Each row comes from the steps of one walk. Every step used is in the known rows, and no mark comes twice. Write the walk behind each row, first mark first.
(in the rows, 128 means zero)
Known rows:
demed > bola > pedud > beke > zeges: [122 135  85 114 150 121 130  83 166 143  98 160 139  76 127 101 186 111
 101 172 150  84 118 194 102 110 118 123 138 147 125 126 150 100 139 169
 151  69 133  48 146 111 165 117]
zeges > doni > dimiv > kado > pedud: [110 152 191  64 129 150 142 120 127 164 139 112 170 101 114 113 164 114
  97 192 126  96 154 139  88 130 110  86 123 206 111  63 135 138 133 164
 120  63 130 117  98 105 164 106]
zeges > bola > pedud: [118 133 134  97 126 161 142 129 138 135  87 160 169 101 135  98 149 119
 117 148 141  94 123 163  90 116 112 103 179 152 131  88 172 116 116 153
 129 119 141 109 138 111 175 138]
fitur > bidori > vokadig: [ 99 119 184 101 130 113 176 100 120 131 130 141 205  99  92 132 189 105
 104 148 138  73 131 137  84 129 115  95 147 165 122  78 198 129 121 160
 110 101 139  86 135 117 167  96]
zeges > kado: [115 128 180 121 126 135 142 130 124 138 138 147 174 101 129 112 181 113
  96 151 144  93 127 175  62 117 124 117 139 160 130  86 153 142 117 149
 124 112 138 104 150 114 163 123]
bola > pedud > beke > zeges > zimepo: [136 158 114 121 134 111 126 121 171 146 127 163 151  89 146  94 191 105
  95 157 136  80 118 190  85 103 116 121 154 153 124 123 155 123 158 154
 149  40 134  93 151 113 183 119]
bola > pedud > beke > zeges > kado > dimiv: [129 134 135 130 141 106 110  96 161 141 116 164 145  83 150  95 177  99
  79 167 129  81 112 223  82  97 153 132 170 162 142 124 163 106 128 140
 143  91 144  84 149 113 187 127]
bidori > vokadig > bola > pedud > kado: [111 121 150 116 127 118 122  97 128 133 106 159 170  85 142 120 163 121
 118 164 162  65 126 173 101 135 121  87 151 141 130  74 215 122 134 174
  91  88 129  35 146 114 191 120]
dimiv > kado > zeges: [105 124 189 101 135 150 166  81 138 164 131 139 169  97 106 104 169 117
  98 177 138 100 114 151  58 134 125  99 164 198  99  81 147 147 126 133
 124 101 164 107 162 115 158 126]
demed > bola > pedud > beke > zeges > kado: [130 140  97 135 145 116 116 106 162 134 113 153 151  75 143 101 198 112
  98 161 150  81 115 208  73 102 119 133 134 163 133 122 146 101 123 172
 144  87 135  54 154 111 173 119]
doni > zeges > beke: [124 128 179 123 134 123 149 125 130 134 131 141 147 124 120 113 144 129
  84 198 156  96 130 183  56 136 116  99 159 148 128  97 155 128 126 147
 108  76 122  84 139 112 159 122]
zimepo > fitur > bidori > vokadig > bola: [105 120 163 102 122 150 162  86 114 139 120 134 212  74 111 131 199 107
  86 151 152  87 143 145  87 142 114  98 126 180 124  84 227 142 134 162
 104  90 128  35 124 123 163  96]
zimepo > zeges > kado > pedud > doni: [126 149 158 120 141 170 129 132 122 132 146 154 176  88 135 111 177 107
 111 117 135 116 157 149  40  94 134 133 103 141 120  58 158 140  95 178
 142 103 116 112 109 117 170 121]
demed > bola > pedud > doni > zeges: [128 132 109 102 137 128 134 102 132 118  93 150 137 105 119 108 173 137
 122 161 173  97 126 157  71 116 110 127 141 135 140  79 153 100 129 181
 126  64 125  37 119 111 166 114]
zeges > bola: [118 128 173  94 131 163 157 127 134 141 101 154 172 101 125 112 151 116
 101 148 141  96 125 162  90 122 117 101 161 152 125  86 165 127 127 148
 130 122 140 119 130 112 155 138]
demed > bola > pedud: [109 127 112 103 130 142 134 100 133 135  99 152 148  93 114 105 176 121
 120 159 158  91 123 165  91 122 124 112 147 143 131  86 148  98 122 168
 127  83 135  51 145 111 165 105]
vokadig > bola > pedud: [112 121 120 105 121 158 136 103 131 151  96 152 165  82 134 100 171 124
 122 170 161  83 125 165  90 129 118 108 147 147 127  90 185 139 129 155
 123  85 129  34 141 110 173 127]
zeges > zimepo: [122 143 177 107 124 134 144 132 134 144 141 149 160 106 124 111 181 116
 100 144 140  93 126 160  76 120 124 108 140 148 125  85 147 133 156 146
 127  58 134 107 142 115 159 105]
demed > bola: [110 121 150 101 140 142 148  96 129 143 113 147 152  93 104 117 177 122
 105 160 153  96 125 164  94 127 128 112 125 144 128  88 139 110 135 162
 129  88 135  62 136 112 144 105]
beke > zeges: [108 127 164 106 140 127 149 108 163 147 115 158 156 103 111 119 173 104
  90 184 134  88 130 162  95 127 121 103 142 154 122  90 154 137 132 147
 147  87 139  88 143 112 153 132]
fitur > bidori > vokadig > bola > pedud: [101 116 134 107 121 130 159  89 121 136 102 143 207  78 114 117 189 112
 124 152 158  62 125 142  82 132 111  96 149 170 126  79 229 127 118 169
 101  87 133  25 136 113 185 102]
dimiv > kado > zeges > doni > vokadig > bola: [123 125 193  94 132 180 163  90 135 167 131 115 207  77 119 107 167 104
 118 193 163  94 110 133  59 140 110  93 154 210 118  63 147 152 155 128
 127  53 155  70 116 106 165 134]
beke > zeges > doni > dimiv > kado: [108 151 195  72 136 133 160 105 160 163 127 118 162 106 114 116 167 105
  80 207 123  89 131 146  93 136  94  81 155 218 122  79 128 150 155 149
 138  52 145  99 114 104 152 119]
zeges > kado > pedud: [113 134 174 118 130 139 119 140 128 139 145 143 176  98 126 117 180 109
 104 157 140  97 150 170  60 113 138 117 107 157 117  68 155 125  97 165
 121 116 129 112 132 115 171 122]
dimiv > kado > pedud > beke > zeges: [117 132 147 100 152 121 135  87 162 176 130 142 165  79 119 102 176 103
  92 185 128  91 149 187  86 113 127 108 112 202  92 106 158 127 130 158
 143  85 128  98 134 114 166 130]
zimepo > zeges: [107 132 166 100 135 173 158 109 126 146 123 155 160  93 118 113 168 109
  95 155 132 115 139 157  67 109 127 107 137 130 118  87 164 139 130 145
 130  94 130  95 143 116 153 118]
demed > bola > pedud > doni > dimiv > kado: [113 145 125 100 132 143 146  86 124 150 104 132 139  92 117 100 176 127
 116 126 146  95 128 141  99 127  91 116 147 193 126  77 143 141 132 179
 138  76 132  66 122 112 165  93]
demed > bola > pedud > kado > zeges > beke: [125 143 142 146 142 144 117 100 148 111 124 157 138 108 142 111 147 124
 104 175 155  90 103 191  68 143 133  88 195 142 128  90 143 103 104 166
 105  86 147  73 165 110 177 105]
zimepo > fitur > bidori > vokadig > bola > demed: [113 159 187 100 125 144 147  87 120 130 131 139 209  69 110 141 198 116
  86 168 147  81 140 143  87 141 112 101 127 174 135  80 233 137 131 166
  99  86 131  37 122 143 170 100]
zeges > doni: [121 139 178  73 131 140 160 118 132 139 128 142 178 105 112 109 163 115
 105 187 141  90 127 150  89 129 115  95 153 153 133  82 133 125 137 148
 133  58 138  99 107 103 156 120]
bidori > vokadig > bola > demed: [112 151 193 108 136 116 144  85 131 146 127 154 168  76 108 134 165 125
 107 173 154  65 125 146  93 135 118 109 124 144 132  73 210 124 135 172
 115  83 133  44 128 135 172 119]
bola > pedud > beke > zeges: [124 138 107 114 141 119 135 101 165 150 107 165 149  84 135  97 178 106
  96 178 136  82 124 191 101 109 114 120 155 149 120 127 166 129 134 153
 152  78 135  82 155 110 177 136]
dimiv > kado > zeges > zimepo > fitur > bidori: [118 151 187 101 120 168 160 106 133 145 154 123 208  95 120 106 211 107
  77 152 130 116 124 146  37 134 118  93 168 231 108  82 160 154 145 130
 108  69 159 109 154 125 161  89]
bidori > vokadig > bola: [105 115 170 109 132 123 158  85 125 154 117 148 173  77 109 124 169 115
 108 155 161  71 128 148  95 137 120 103 122 148 122  75 204 128 137 166
 113  86 130  42 131 115 168 118]
demed > bola > pedud > doni > dimiv: [119 148 114 109 132 147 138 102 127 133 102 146 128  96 121 111 178 124
 113 122 145  92 124 139 112 122  96 128 143 139 140  82 146 136 130 185
 141  77 127  68 120 108 165  95]
pedud > doni > zeges > zimepo > fitur: [145 156 165 104 122 139 137 133 131 126 138 145 153 115 135 112 189 124
  76 143 154 118 142 155  58 120 108 124 130 149 137  79 155 140 167 155
 124  35 122  94 114 122 159 109]
zeges > beke > pedud: [117 134 184 123 171 131 145 127 127 140 128 152 160 113 117  95 149 107
 107 169 136  84 132 175  81 144 126  94 180 156 126  92 144 152 123 168
 123  83 124  95 136 111 125 114]
beke > pedud > bola > demed: [125 170 175  98 177 140 133 136 128 123 115 160 161 113 134 110 175 116
 122 205 134  80 135 162  96 131 116 113 154 140 131  90 165 162 140 187
 132 100 129 105 124 133 129 125]
vokadig > bola > pedud > kado: [120 127 139 111 124 154 116 113 131 132 100 159 164  88 158 108 166 127
 115 176 162  83 124 189  98 132 123  92 156 141 130  91 187 142 132 156
 101  91 124  39 151 110 179 128]
bidori > fitur > zimepo > zeges: [110 146 186  93 125 181 165 102 156 111 115 156 159  91 135 117 180 108
  85 149 101 105 140 152  60 110 115 109 141 128 119 117 123 126 151 134
 137  83 137  82 160 116 193  96]
beke > zeges > kado > pedud > bola > demed: [129 179 166 126 152 125 105 145 163 119 135 155 166 110 147 134 184 109
 102 212 133  81 150 172  69 116 124 125 105 156 126  73 168 135 102 188
 147 113 131 116 120 133 175 136]
bola > pedud > kado > zeges > doni > dimiv: [122 167 178  93 124 159 127 128 144 124 126 140 150 114 150 114 160 115
  91 201 130  85 108 155  89 131 111  84 196 145 132  80 138 142 134 154
 102  73 156 117 141 104 182 119]
pedud > bola: [121 130 145 105 136 149 159 123 122 135 112 154 163 112 133 114 174 114
 106 182 150  93 132 163  98 130 108 113 139 141 120  98 162 156 134 160
 139 105 132 111 134 113 156 121]
fitur > zimepo > zeges: [101 154 169  97 137 160 171 111 153 134 126 150 160  94 122 111 183 110
  98 147 122 118 140 158  51 111 117 115 140 135 119  90 137 131 156 143
 126  93 135  84 139 112 173 100]
bidori > vokadig: [103 120 183 104 132 104 159  97 128 147 128 152 168  98  97 125 165 108
 101 150 144  78 131 144  95 128 121 103 139 144 121  72 182 118 130 164
 120  94 140  94 141 115 167 113]

Which walk is each row?
[121 145 149 101 134 188 123 139 135 116  93 167 167  99 167 107 144 115
 107 148 136 111 134 185  71 104 124  88 185 133 130  87 180 121 122 153
 107 124 129 111 144 114 177 135] => zimepo > zeges > bola > pedud > kado
[128 169 164 102 140 141 143 123 130 125 123 159 158 113 134 125 171 120
 108 201 142  86 130 162  98 128 109 117 141 137 130  96 170 150 133 168
 138 103 134 111 130 132 164 124] => pedud > bola > demed
[134 182 189 136 184 145 139 129 140 118 135 158 153 121 140 107 153 114
 109 217 132  78 112 165  67 149 119 107 195 146 125  92 152 166 115 182
 128  98 143 120 136 131 135 123] => kado > zeges > beke > pedud > bola > demed
[137 147 102  90 137 139 140  97 166 151 101 147 170  67 149  92 172 111
 108 205 154  69 117 184  97 118 108 108 150 161 134 121 165 124 148 158
 148  33 130  33 110 102 176 138] => vokadig > bola > pedud > beke > zeges > doni
[121 168 170  90 145 141 126 114 129 147 132 141 171 106 132 118 169 123
 120 209 137  95 155 157  81 128 118 107 113 190 107  77 169 140 120 179
 130 105 130 116 118 133 173 120] => dimiv > kado > pedud > bola > demed
[135 168 208 103 138 180 141 106 145 141 139 134 193  80 120 126 164 111
 117 207 154  83 104 127  71 135 114 109 148 151 139  67 158 143 151 140
 131  48 151  72 110 123 172 140] => kado > zeges > doni > vokadig > bola > demed
[107 151 198 102 133 125 160  88 124 131 128 143 206  76 104 141 187 122
 111 171 149  59 124 139  83 137 113 100 134 163 134  79 229 134 129 169
 102  87 134  35 123 135 172 104] => fitur > bidori > vokadig > bola > demed
[117 147 172  74 133 173 165 118 128 140 131 144 177  98 119 109 160 110
 100 176 133 110 137 147  63 112 122  97 150 139 129  79 138 125 138 147
 134  53 132  94 106 105 153 117] => zimepo > zeges > doni
[126 133  93 108 138 135 131  92 132 143 104 155 145  75 129  95 184 125
 111 153 156  89 118 192 100 110 118 128 139 139 122 125 151 102 135 165
 134  79 132  57 147 112 168 107] => demed > bola > pedud > beke
[121 154 192 120 127 175 166 107 155 107 131 153 156  99 143 113 157 108
  78 148 103 101 137 166  51 124 113 100 166 136 122 124 119 129 136 135
 138  72 131  88 158 115 196  88] => bidori > fitur > zimepo > zeges > beke
[120 133 134 100 140 153 135 132 124 138 119 150 164 111 135 116 172 110
 114 187 147  96 154 158  95 125 123 114 108 137 107  81 165 140 117 177
 137 109 120 118 117 112 166 122] => kado > pedud > bola
[106 127 173  98 122 132 164  97 117 132 134 139 206  95  99 131 198 100
  79 147 137  95 146 141  88 134 113  96 143 175 124  82 202 132 125 158
 108  97 137  87 135 124 165  93] => zimepo > fitur > bidori > vokadig
[109 159 171  90 142 181 176 128 159 126 107 151 171  92 137 111 165 112
 100 130 123 120 135 159  50 107 111 107 156 139 126  88 146 115 152 144
 126 118 137 106 125 111 173 118] => fitur > zimepo > zeges > bola
[118 113 129 124 123 171 130 113 126 153 104 144 183  80 133 105 173 104
 131 155 168  87 129 153  93 125 111 113 137 148 128  82 184 149 141 142
 130  79 125  48 142 109 183 130] => doni > vokadig > bola > pedud
[127 154 203 122 132 140 130 132 147 125 151 158 157 111 145 121 177 116
  89 159 136  92 105 172  65 125 137  93 170 140 119  81 146 137 155 141
 104  73 151 124 165 117 168 115] => pedud > kado > zeges > zimepo
[123 140 202 108 140 171 141 126 146 122 110 161 169 107 145 121 148 117
  91 163 136  96 107 174  78 129 130  87 189 144 120  82 163 130 126 143
 108 136 155 136 150 114 163 146] => pedud > kado > zeges > bola
[107 149 198 113 137 148 149 106 149 129 138 146 154  91 137 112 182 105
  80 138 115 119 128 190  36 100 159 124 155 145 140  86 137 106 149 132
 118 102 142  86 135 114 184  94] => fitur > zimepo > zeges > kado > dimiv
[123 131 147 111 147 121 150  98 162 156 120 160 154  82 123 108 180 104
  83 178 132  85 125 189 101 113 117 119 134 150 115 127 157 137 143 147
 151  85 133  94 143 113 156 133] => pedud > beke > zeges
[104 125 172  88 135 141 139 101 129 169 132 135 177  95 107 108 166 114
 112 174 136 102 154 156  77 127 131  96 117 197  98  69 155 129 116 157
 122  97 132 102 132 114 166 117] => dimiv > kado > pedud
[128 151 168 105 117 151 135 132 132 143 145 147 164 101 131 110 190 109
  75 141 139 118 141 163  81 127 121 108 136 157 127  86 154 136 158 143
 126  57 132 107 138 124 159 101] => zeges > zimepo > fitur
[142 164 102 118 127 132 115 121 167 145 129 158 151  87 155  92 200 101
  73 154 135 104 135 195  88 107 112 122 149 162 126 125 161 127 160 152
 147  42 132  95 149 121 182 115] => bola > pedud > beke > zeges > zimepo > fitur
[117 135 182 105 139 175 162 116 148 141 108 157 167  98 122 111 152 114
  97 156 137  99 106 150  70 125 125 104 177 150 119  85 160 128 119 143
 129 131 160 132 145 113 157 147] => kado > zeges > bola
[128 140 156 127 176 140 151 141 120 129 120 154 160 126 140  97 153 106
 114 189 143  84 133 178  88 148 111 100 173 152 125  98 149 167 125 183
 132  95 118 108 127 110 127 113] => zeges > beke > pedud > bola
[114 147 182 104 117 122 155 118 121 127 151 138 206  98 113 128 211 100
  79 126 135  95 142 140  72 129 114  97 141 179 129  75 191 126 149 156
 104  61 134  96 133 126 171  76] => zeges > zimepo > fitur > bidori > vokadig
[112 137 167 123 144 126 115 133 162 139 137 146 169 101 124 120 181  99
  93 177 133  88 151 171  62 113 138 115 107 164 116  67 153 124  98 168
 137 106 131 104 135 115 169 134] => beke > zeges > kado > pedud
[117 142 195  74 135 150 170  91 141 158 137 129 185 102 107 100 162 118
 104 202 139  94 110 141  55 137 120  85 176 208 114  72 124 132 136 137
 127  64 167 106 127 106 160 124] => dimiv > kado > zeges > doni
[108 124 123 105 113 149 147  89 119 134 107 140 209  72 123 118 198 109
 102 151 158  86 142 145  85 137 110  98 146 176 129  82 233 131 119 167
  97  86 131  25 133 122 185  98] => zimepo > fitur > bidori > vokadig > bola > pedud
[125 137 103 104 136 141 141  94 130 129 100 161 149  92 119 102 174 124
 131 128 159  93 123 148  98 121 114 126 147 140 137  78 146 114 119 182
 148  69 131  55 121 110 167 106] => demed > bola > pedud > doni
[131 146 112 102 139 186 146 121 134 141  93 165 164  74 155  89 155 113
 103 129 134 110 128 188  70  87 112 119 168 137 119 125 178 120 126 154
 134 115 127 111 138 114 176 136] => zimepo > zeges > bola > pedud > beke
[114 142 217 110 124 168 139 101 153 102 124 153 154  88 147 116 179 102
  66 137  94 108 129 184  42  99 156 121 157 141 142 114 121 105 145 120
 132  97 147  86 154 120 202  90] => bidori > fitur > zimepo > zeges > kado > dimiv
[127 143 191 125 181 137 164  94 133 151 138 146 169 108 116  82 147 110
 116 151 133  88 115 148  56 149 117 100 205 205 110  73 131 171 116 171
 137  79 145 107 130 112 127 120] => dimiv > kado > zeges > beke > pedud > doni
[126 171 160 100 144 148 121 131 133 128 129 156 161 108 133 128 171 119
 117 207 139  90 152 156  93 123 123 120 110 133 118  80 174 138 113 183
 136 107 122 120 114 132 172 125] => kado > pedud > bola > demed
[115 169 153  98 136 176 140 140 162 103  95 162 166  99 171 107 158 116
 109 138 126 115 133 186  58 105 114  93 185 136 133  87 157 109 147 151
 101 120 133 101 142 110 198 119] => fitur > zimepo > zeges > bola > pedud > kado
[129 178 226 107 145 162 125 127 154 111 119 166 164 103 147 130 143 126
  94 183 130  91 104 173  76 128 128  90 190 141 130  82 172 126 122 147
 106 133 158 136 148 133 170 148] => pedud > kado > zeges > bola > demed
[114 122 149 104 140 131  99  86 135 118  97 162 131  98 135 112 159 121
 102 169 150  93 114 207 110 124 167  97 172 134 146  89 156  76 136 153
 105  85 135  52 142 112 175  98] => demed > bola > pedud > kado > dimiv
[115 150 188 114 121 136 159 107 134 130 158 139 201  97 110 129 210  98
  74 134 131  97 124 128  52 131 121 100 159 175 121  71 188 128 140 151
 104  67 159 109 148 128 174  85] => kado > zeges > zimepo > fitur > bidori > vokadig
[123 151 170 100 116 162 148 135 123 127 146 136 202 101 126 116 213 107
  77 139 131 111 142 156  69 128 117 101 143 178 127  93 170 147 148 140
 115  60 131 100 134 125 160  85] => zeges > zimepo > fitur > bidori
[116 136 196 115 137 151 136 110 141 128 132 159 158 109 133 122 163 114
  90 183 138  94 110 172  77 135 135  92 169 138 117  84 154 143 129 141
 106 110 154 114 167 114 164 130] => pedud > kado > zeges
[117 153 189  76 125 149 158 128 128 147 132 127 157 108 118 119 165 112
  86 185 129  89 129 142 102 129  98  96 150 151 135  84 133 149 146 151
 127  64 135 113 110 103 154 111] => zeges > doni > dimiv
[129 149 154  71 151 122 141  96 163 169 137 132 182  83 121 100 170 103
  99 207 131  87 146 177  84 118 120  97 119 212 103  98 132 112 138 161
 147  47 132 100  98 105 166 129] => dimiv > kado > pedud > beke > zeges > doni
[115 139 191  93 119 151 162 106 157 109 112 153 161  99 129 117 182 112
  87 158 107  85 129 155  88 125 112 107 145 140 125 118 117 127 152 134
 140  87 143  87 160 115 195  99] => bidori > fitur > zimepo
[109 111 169 112 131 111 110  71 129 134 103 162 152  83 141 120 152 114
 105 166 154  69 116 191 111 132 160  91 173 140 143  75 218  95 142 160
  89  85 134  32 137 116 197 110] => bidori > vokadig > bola > pedud > kado > dimiv
[127 127 180  91 133 138 102 124 140 107  77 159 138 120 160 112 132 129
  90 189 148 101 121 216  79 114 154  89 203 139 152  89 181  83 141 139
  84 111 135  90 133 112 183 141] => doni > zeges > bola > pedud > kado > dimiv
[125 131 170  94 135 206 155 116 123 150 125 130 199  73 131 116 167  98
 117 170 158 107 135 139  65 116 111 102 125 144 134  71 159 145 155 139
 135  42 119  58  98 107 161 127] => zimepo > zeges > doni > vokadig > bola
[130 138 153 124 137 134 117 131 124 148 149 148 172  80 140 107 187 111
  95 150 136  91 145 195  68  99 133 132  99 153 113 105 157 127 109 164
 127 112 123 116 137 115 175 124] => zeges > kado > pedud > beke
[127 149 204  87 137 152 143 119 145 121 139 147 174 111 135 119 158 115
  94 202 138  88 106 162  77 135 128  81 179 146 125  76 132 130 137 142
 109  71 156 115 132 105 165 130] => pedud > kado > zeges > doni
[123 128 172 108 144 152 141 106 121 163 139 136 195  95 109 110 168  98
 132 128 146 104 156 128  87 122 114 118 107 193 106  50 154 150 123 158
 147  80 120 119 105 113 175 124] => dimiv > kado > pedud > doni > vokadig
[117 134 154 107 125 136 116 126 133 125 113 165 159 110 146 109 161 118
 110 173 145  87 128 185  98 125 124  92 172 141 128  89 166 132 125 153
 106  97 133  90 160 111 182 123] => bola > pedud > kado
[134 140 137 122 124 121 127 140 126 116 116 149 161 114 143 101 175 129
 113 153 161  92 128 169  41 106 106 133 154 153 141  76 162 131 113 167
 122  87 130  78 131 110 184 131] => bola > pedud > doni > zeges > kado
[113 136 205 110 174 146 127 123 141 125 124 160 160 108 132 110 167 106
 104 187 130  88 116 174  80 136 142  88 182 141 115  77 147 155 136 161
  99 108 150 109 162 115 129 129] => beke > pedud > kado > zeges
[125 129  95 118 140 140 134  89 163 160  94 159 155  63 145  95 180 113
 103 182 154  75 119 194 101 116 114 121 138 152 122 128 187 137 141 156
 145  72 127  32 146 110 173 139] => vokadig > bola > pedud > beke > zeges
